What can hang from each mark
tefa: gomok gumo zurolon
nafig: tefa vabe
gomok: vabe
vabe: gomok gumo nafig zurolon
gumo: tefa
gutu: zurolon
kilug: gumo
zurolon: gutu vabe

Known rows, with every way that one mark hangs from another
gumo{tefa{zurolon{vabe}}}: [ 0.48  0.15  0.33 -1.67 -0.18  1.75  0.50  0.32  1.44 -3.34  1.81 -0.15
 -0.26  0.79  0.64 -0.11  0.87 -0.03 -1.64 -0.60]
zurolon{gutu vabe{gumo nafig{tefa}}}: [-1.39 -0.86  0.37  2.91  1.34  1.02  0.50  0.01 -0.91  0.21 -0.26 -1.84
 -0.82  2.14  1.51  0.46  1.33 -0.88 -0.91 -1.80]
gomok{vabe{gumo nafig{tefa}}}: [ 1.15  0.69 -0.97  2.17 -1.04 -0.39  0.09 -0.13 -1.58  0.69 -0.52  2.84
 -2.57  1.46 -1.90 -0.52  1.48 -0.60  1.18  0.88]
nafig{vabe{gumo{tefa}}}: [ 0.64  1.12 -0.23 -1.84 -1.19  1.66  1.00  0.43  0.08 -0.56 -0.12  1.45
 -3.25  0.33 -1.20 -0.54  2.08 -1.29  0.65  2.18]
zurolon{vabe{gomok nafig}}: [ 0.47 -0.30 -0.33  2.10 -0.21 -0.06 -0.26 -0.47 -1.04  3.62 -0.96  0.40
  1.78 -1.63 -0.74 -0.29  0.77  2.52 -0.25 -1.47]
zurolon{gutu vabe{gomok nafig}}: [-1.05 -0.42  0.32  2.44  1.63  0.32 -0.40 -0.28 -1.01  4.25 -1.27 -1.93
  2.88 -0.11  0.19  1.04  0.69  1.00 -0.42 -3.27]
nafig{tefa{gomok gumo} vabe{zurolon{gutu}}}: [ 2.26  2.37 -1.21 -1.51 -0.04 -0.51  1.66  0.09 -0.59 -1.17 -1.64  0.94
 -1.57  0.29  2.33 -0.74 -2.25 -2.11  0.40  2.99]
gomok{vabe{gumo}}: [ 0.60  0.39 -0.92  0.45 -0.51 -0.26 -0.06 -0.03 -0.74  0.96  1.69  1.04
 -3.91  0.40 -1.13 -0.17  2.98 -0.45 -0.52  1.07]
gumo{tefa{gomok{vabe{nafig}}}}: [ 0.30  2.34 -1.05 -1.89  0.42  1.10  0.26  0.25 -0.46  0.44 -1.62  0.91
  1.16 -0.71 -1.56  1.10 -0.60  0.59  1.45  0.05]
nafig{tefa{gomok zurolon} vabe{gumo}}: [ 3.10  2.06 -2.62 -0.19 -1.40 -0.42  3.50 -0.34 -0.22 -2.59 -1.92  1.39
 -4.05  1.09  0.94 -0.74 -1.15 -1.41  1.67  3.31]
gutu{zurolon{vabe{nafig}}}: [ 2.47 -2.11  0.98  0.94  0.40 -0.56 -0.34  0.23  0.61  0.30  1.89 -2.28
  2.13 -0.52 -1.43 -0.35  1.45  0.01 -2.41 -2.27]
nafig{tefa{gumo zurolon}}: [ 3.42  0.83 -0.89 -0.76 -1.29 -0.59  0.14  2.08  0.14 -4.89  3.41 -0.71
 -2.22  1.62  0.95 -0.97 -1.33 -1.61 -1.99  3.44]
gutu{zurolon{vabe{gomok nafig}}}: [ 1.64 -1.89  0.99  0.85  0.21 -1.04 -0.65 -0.30  0.28  1.70  1.06 -1.22
  3.82 -0.96 -1.62 -0.08  0.93  0.77 -1.17 -2.37]
nafig{tefa vabe{gomok gumo zurolon{gutu}}}: [-0.50  1.03 -0.76 -0.68 -0.83 -0.18  1.17 -0.79 -0.83  0.45 -1.79  4.24
 -0.95  1.15  1.19 -0.37  0.40 -1.85  2.10  1.87]
gutu{zurolon{vabe{gomok gumo{tefa} nafig}}}: [-1.12 -2.01  2.10 -0.28  0.14  0.06 -1.06 -0.85  0.90 -0.11  0.91 -0.29
  3.13 -0.03 -1.08  0.01  1.02  0.49  0.17 -2.01]
kilug{gumo{tefa}}: [ 1.69 -1.36 -0.48 -1.07 -1.54 -0.05 -0.07  1.29  0.87 -2.25  0.91  1.10
 -0.34 -3.18 -1.60  0.38  0.95 -1.44 -1.99  1.54]
gutu{zurolon{vabe{gumo nafig}}}: [ 0.53 -2.47  1.56  0.75  0.25 -0.28 -0.44 -0.16  0.86 -0.44  2.08 -2.06
  0.55 -0.09 -0.91 -0.49  1.70 -0.11 -1.72 -1.63]
gutu{zurolon{vabe{gumo{tefa} nafig}}}: [-0.34 -2.17  2.08 -0.26  0.27  0.54 -0.62 -0.27  1.17 -1.51  1.82 -1.31
  1.45  0.50 -0.90 -0.26  1.59 -0.33 -1.16 -1.91]
vabe{gomok zurolon{gutu}}: [-2.66 -0.01  0.03 -2.61  1.07 -0.48 -1.48  0.45  0.20  2.52  0.60  1.00
  2.52 -1.41  0.93  1.04 -0.13  0.37 -0.03 -0.27]
zurolon{gutu vabe{gomok gumo nafig}}: [-3.37 -0.94  1.01  2.18  1.42  0.51 -0.53 -0.85 -0.73  3.33 -1.08 -1.65
  0.93  0.45  0.78  0.83  0.99  0.89  0.46 -2.48]
nafig{tefa{gomok{vabe{zurolon}} gumo}}: [ 2.45  2.21 -1.86 -0.80 -0.40 -1.29  0.48  0.43 -1.09 -1.83  0.63  1.26
 -1.54 -0.15  1.56 -0.49 -1.66 -0.49 -0.34  3.17]
tefa{gomok gumo zurolon{gutu vabe{nafig}}}: [ 0.01  0.53  0.60  0.36  1.40 -0.60  0.35 -0.39  1.07 -1.28 -0.58 -4.93
 -1.00  0.46  2.87 -0.37 -3.80  0.59 -0.80 -0.42]

Rows
[ 1.96 -1.79  0.50 -0.01  0.39 -1.05 -0.28 -0.14  0.47  0.83  2.62 -1.83
  3.03 -1.08 -0.66  0.18  1.87  0.32 -2.30 -1.79] | gutu{zurolon{vabe{gomok}}}
[ 3.58  1.81 -0.71  0.24 -1.38 -0.91  1.05  0.25 -0.49 -1.37 -0.51  0.94
 -0.68  2.44  0.66 -0.94 -1.64 -2.51  0.86  2.35] | nafig{tefa{gumo zurolon{gutu}} vabe{gomok}}
[-0.58 -0.37 -0.23  1.33  1.85  0.25  0.12 -0.06 -0.74  3.10  0.75 -2.69
  1.97 -0.20  1.41  1.38  1.91  0.42 -1.96 -2.49] | zurolon{gutu vabe{gomok}}
[ 1.25  0.24 -0.21  2.42 -0.79 -0.39 -0.35 -0.24 -1.46  1.43 -0.52  0.84
  1.62 -0.50  0.19 -0.84 -0.32  1.61 -0.15  0.00] | zurolon{vabe{gomok nafig{tefa{gumo}}}}
[ 0.81 -0.91  0.39  1.74  0.95  0.36  0.62  0.00  0.90 -0.31  0.37 -2.66
 -0.50  1.35  0.86 -0.08  0.08 -0.24 -1.82 -2.54] | tefa{zurolon{gutu vabe{nafig}}}
[ 1.36  0.47 -0.77  2.20 -1.28 -0.54  0.35 -0.55 -0.81 -0.50 -0.50  2.93
 -3.05  2.17 -1.53 -0.91  0.78 -0.74  1.33  0.66] | gomok{vabe{gumo nafig{tefa{zurolon}}}}
[ 0.56  2.33 -1.48 -2.51  0.61  1.06  0.56  0.47 -0.20 -0.19 -0.30  0.40
  0.49 -0.78 -0.76  1.30  0.16  0.26  0.47  0.51] | gumo{tefa{gomok{vabe}}}
[-1.32  1.91 -0.67 -3.12  1.52  1.07  0.23 -0.06  0.30 -0.14 -0.76  0.69
  1.07 -0.32  0.56  1.52 -0.22 -0.33  0.58 -0.53] | gumo{tefa{gomok{vabe{zurolon{gutu}}}}}
[ 1.26 -1.34 -0.44  0.34 -1.27 -0.51  1.19 -0.73  1.39 -2.44 -2.10  0.82
  0.00 -3.13 -0.35 -0.16 -1.56  0.06 -0.49  0.04] | kilug{gumo{tefa{gomok zurolon{vabe{nafig}}}}}
[ 2.41  1.59 -2.01  0.42 -0.03 -1.26  1.36 -0.70  0.19  0.79 -2.06 -0.05
 -1.30 -0.43 -0.88 -0.07 -2.04  1.17  1.33 -0.06] | tefa{gomok{vabe{nafig}} zurolon}
[ 0.89 -0.90 -0.73 -1.39 -0.28 -0.55  0.95  0.50  1.68 -2.98 -0.68 -0.75
  0.00 -2.40  0.01  1.06 -1.43 -1.59 -1.01  0.62] | kilug{gumo{tefa{gomok zurolon{gutu}}}}
[-2.93  0.13  0.99 -1.74 -0.51  1.96 -1.29  1.25  0.25 -1.05  0.05  0.81
 -0.93  0.33 -1.85  0.20  0.11  0.22  1.61  1.10] | vabe{gumo{tefa} nafig}
[ 1.11  1.25 -0.52  0.35 -1.35 -0.87 -1.50  1.47 -1.68  1.28 -0.57  1.50
  2.42 -0.38 -1.82 -0.23 -2.21  0.79  1.79  2.18] | vabe{gomok nafig{tefa{gumo}}}
[-1.61  0.53 -0.66  0.52 -1.24 -0.34 -0.84  0.70 -1.58  1.19 -1.21  2.54
  0.71  0.11 -1.63  0.21 -0.89  0.89  3.12  1.97] | vabe{gomok gumo nafig{tefa}}
[ 0.85 -2.41  1.04 -0.10  0.42 -0.40 -0.02 -0.02  1.06 -1.31  3.68 -2.63
 -0.24 -0.15  0.09 -0.22  2.68 -0.51 -2.90 -1.04] | gutu{zurolon{vabe{gumo}}}
[-0.15  1.72 -0.38 -1.90  1.08 -1.21 -0.56 -0.25 -0.09  0.56  0.33 -1.18
 -1.67 -1.02  1.83 -0.07 -1.90 -0.01 -0.47  1.68] | tefa{gomok{vabe{zurolon{gutu}}} gumo}
[-7.51 -0.33  2.52 -3.05  0.57  1.25 -2.54 -0.70  0.73  1.07 -2.14  3.37
  2.63  0.23  0.21  0.73 -1.55  0.58  3.90 -0.69] | vabe{gomok gumo{tefa} nafig zurolon{gutu}}
[-0.38 -0.58  1.88  1.03  0.30 -0.52 -1.18 -0.38  0.93 -0.51  0.78 -2.76
  0.03  1.43  1.65 -0.93 -2.06  0.21 -0.90 -0.86] | tefa{gumo zurolon{gutu vabe{gomok nafig}}}
[-4.87 -1.20  1.62 -1.47  0.86  0.68 -1.64  0.39  0.70  0.51 -0.28  0.74
 -1.28  0.15  0.53 -0.08 -0.49 -0.29  0.90 -0.04] | vabe{gumo nafig zurolon{gutu}}
[-1.62 -1.00  0.43  0.67  0.83  0.02  0.46 -0.71  1.04 -0.45  1.28 -2.14
 -1.15  1.42  2.13  0.28  0.72  0.01 -0.99 -1.45] | tefa{zurolon{gutu vabe{gomok gumo}}}
[-2.95  0.70  0.44 -2.17 -0.21  1.36 -0.22  0.33  1.01 -2.06 -1.40  0.15
 -1.22  0.22 -0.74  0.25 -2.18  0.86  2.73  1.19] | vabe{gumo{tefa{gomok zurolon}} nafig}
[-0.93 -0.36 -0.30  2.54 -0.73  0.03  0.15 -0.84 -1.33  1.42 -0.99  1.72
  0.20 -0.11  0.33 -0.46  0.70  1.66  0.96 -0.18] | zurolon{vabe{gomok gumo nafig{tefa}}}
[-1.91 -0.79  0.31  1.87 -0.41  0.14 -0.40 -0.99 -0.73  2.65 -0.74  0.71
 -0.15 -1.14 -0.15 -0.49  1.05  2.44  0.73 -0.65] | zurolon{vabe{gomok gumo nafig}}
